What can hang from each mark
G: J Z
E: N X
X: E U Z
N: E
U: A Z
Z: A E N U
A: U
J: Z

Every row comes from one small tree of marks. The marks that hang from a mark follow it in brackets, in alphabetical order. Every link used is in the known rows. Which tree was each row made from?
In the rows, zero is written as 128.
Known rows
A{U{Z{N}}}: [128 118  93 119 112 140 123  95 114 122 120 122 138 111 162 140 143  71
  92 157 143 112 107]
N{E{X}}: [148 158 150 137 133 170 142 137  76 135  94 120 139 109 120  95  93 113
  73 113 135 141 127]
A{U}: [114 118 113 116 114 158 140 130 106 123 105 130 165 126 142 126 115 108
 112 138 129 132 121]
J{Z{A N{E{X}} U}}: [192 165 113 149 135 137 132  94  42 150 127 155  99  67 158  86 136  87
  63 108  99 127 110]
J{Z{A{U} E{X} N}}: [135 111 123 148 143 145 131  84  39 155 187 173 123  68 147 133 129  78
  65 110 109  96 104]
A{U{Z}}: [123 113  97 111 118 155 144 116 115 133 107 117 162  93 148 138 124  92
  91 153 149 124 120]
G{J Z{E}}: [116 118 128 126 149 144 134 117  68 148 192 161 165 125 156 104  80 130
 111 212 156  81 122]
X{Z}: [122 133 126  93 109 151 137 129  90 133 120 126 146 115 149 110 123 130
  69 152 148 144 101]
X{U Z}: [121 140 146 110 107 156 157 148  74 118 114 142 145  95 175 112 126 146
  85 142 143 156 112]
U{A Z{E{N}}}: [123 120 120 107 126 105 133 149 110 141 180 161 159 120 139 124 124 127
  59 135 143  53  87]
G{Z}: [131 120 117 125 121 126 124 123 108 146 138 131 147 111 161 114 104 132
 106 177 147 118 116]
J{Z}: [147 136 107 105 123 129 131 121 111 156 140 143 166 101 162 122 116 135
  98 168 135 139 111]
X{Z{N}}: [126 136 123 101 104 137 113 109  90 122 133 131 122 132 162 112 141 112
  68 156 142 132  90]
N{E{X{U{Z}}}}: [155 159 155 151 134 170 167 140  66 131  89 123 134  57 150 107 102 112
  69 120 150 147 136]
E{N X{Z}}: [122 136 139  90 121 133 139 143  87 105 113 153 140 112 147 115 129 130
  41 101 130 129  85]
N{E{X{Z{U}}}}: [170 170 135 114 112 181 178 121  31 116  75 133 127  77 141  72 111 109
  48 102 122 162 116]
U{A Z{E}}: [123 116 123 120 122 131 144 133  94 161 184 131 142  95 134 117 110 111
  69 148 158  69 103]
E{X{U{A} Z{N}}}: [125 134 179 136  96 134 149 135  62 101 133 125  90  74 175  95 129 118
  74 115 127 124  82]
E{X{Z}}: [124 133 141 105 118 161 153 126  70 126 117 122 124  86 141 106 115 117
  50 116 143 145 101]
N{E{X{U{Z{A}}}}}: [149 148 155 165 149 164 148 142  57 152 108 120 111  43 141 110 117 101
  51 104 147 129 131]
X{E U}: [110 137 168 161 111 137 156 169  81 108 123 170 133  92 153 119 104 138
 114 121 134 123 133]
N{E{X{U}}}: [147 164 170 155 129 175 163 154  59 122  86 136 137  88 145  96  94 129
  90 105 130 153 138]
A{U{Z{N{E}}}}: [153 139 116 129 117 156 119  99  96 128  92 117 154 114 145 119 126  78
  85 165 141 132 119]
N{E}: [146 156 136 126 125 158 126 143  96 143  97 124 162 137 127  97 101 127
  92 150 140 141 127]

Write each row's tree
[167 154  78 117 118 132 151  86  54 144 184 199 138 105 183 111 139 111
  91 140 109  99 108] => J{Z{E N U}}
[152 137 107 104 118 120 154 128  90 136 153 144 155  95 176  75 106 126
 129 194 118 108  98] => G{J{Z{U{A}}}}
[131 135  87 132 135 154 154 128  46 155 172 176 117 111 139 109 136 106
  73  96 119  77 120] => Z{A E U}
[128 121 119 128 117 118 122 109  96 152 193 136 118 113 149 118 128  94
  71 153 151  57  90] => U{A Z{E N}}
[118 115  98 103 131 139 146 128  94 123 145 179 186 119 143 147 128 108
  67 130 136  84 110] => A{U{Z{E{N}}}}
[195 167 135 138 108 124 149 105  60 131 121 138 115  70 163  68 114 103
  87 127  98 124  97] => J{Z{N{E{X}} U{A}}}
[111 137 179 124 105 117 150 177  74  85 116 197 150  97 163 117 123 158
  73 115 127 130 102] => X{E{N} U Z}
[113 132 169 142 125 126 164 175  64 109 165 186 138 103 151 109 106 145
  79  78 113  72  98] => Z{E{N X{U{A}}}}
[130 122 113 151 161 152 162 107  15 146 193 171 107  71 154  88  99  94
  79 140 126  62 121] => G{J Z{A E{X} U}}
[139 148  84 104 125 134 160 141  72 114 152 212 156 149 155 113 136 130
  81  95 110  78 109] => Z{E{N} U}
[106  93 126 136 147 139 114 119  85 144 148 126 152 101 154 112  99  99
 121 205 138 102 117] => G{J Z{A{U}}}
[148 138 107 119 127 127 122  94  77 158 195 180 152 119 166 125 126 120
  85 162 129 102 104] => J{Z{E N}}
[147 147 147 127 123 144  92 116  62 148 122 122 114 123 135  94 140 104
  44 149 136 136  96] => X{Z{A N{E}}}
[128 130 128 164 139 137 130 117  74 135 148 133  70  60 170 134 154  79
  61 101 143  99 108] => E{X{U{Z{A N}}}}
[141 151  83 127 116 148 150 102  54 125 168 187 117 142 164 109 143  98
  90 114 116  80 112] => Z{E N U}
[110 137 166 148 115 111 142 186  96  90 121 202 148 119 158 125 119 151
 103 105 120 108 118] => X{E{N} U}
[113 131 158 122 133 134 141 162  58 111 122 166 114  76 162 117 145 136
  40  77 121 125  91] => E{N X{U Z{A}}}
[130 132 117 108 149 145 140 116  69 161 196 174 186 116 158 109  92 131
 102 203 143 103 116] => G{J{Z{E}}}
[165 150  95 120 130 157 190 103  34 145 167 189 140  61 161 103 111 115
  73  99 111 112 120] => J{Z{E{X} U}}
[141 126 122 146 148 131 119  91  47 170 210 172 104  78 150 126 131  94
  51 113 121  86 100] => J{Z{A E{X} N}}
[136 138  97 119 119 148 139  98  23 138 182 178  93 108 159 104 161  93
  43 109 119  87  93] => X{Z{A E N U}}
[116 123 172 148 108  83 145 186 114 102 134 169 137  78 159 120 119 139
  88 124 135  80 100] => X{E{N} U{A Z}}
[136 128 166 132 131 182 142 124  35 136  85 111 135  66 114  96 108  94
  40 106 125 157 113] => N{E{X{Z{A{U}}}}}
[127 120 117 117 155 129 108 125  95 170 172 141 152 103 156 110 114 118
 101 198 138 115 106] => G{J{Z{A}}}
[159 161 135 146 120 149 128 124  88 128 107 133 132 103 173 115 131 108
  89 160 149 134 125] => X{U{Z{N{E}}}}
[130 139 116 144 126 146 145 113  70 134 177 170 125 102 178 137 139 106
  80 141 152  88 118] => X{U{Z{E N}}}
[103  91 131 140 158 152 127 113  50 154 190 157 162 102 144 113  91 103
 107 196 137  77 123] => G{J Z{A{U} E}}
[165 163 104 145 126 145 114 117  63 137 114 147 100 130 146  89 147  87
  81 117 109 109 114] => Z{A N{E} U}
[114 130 168 109 109 123 155 173  60 112 164 188 162 110 164 106 123 167
  68 121 126  95  84] => X{U{A} Z{E{N}}}
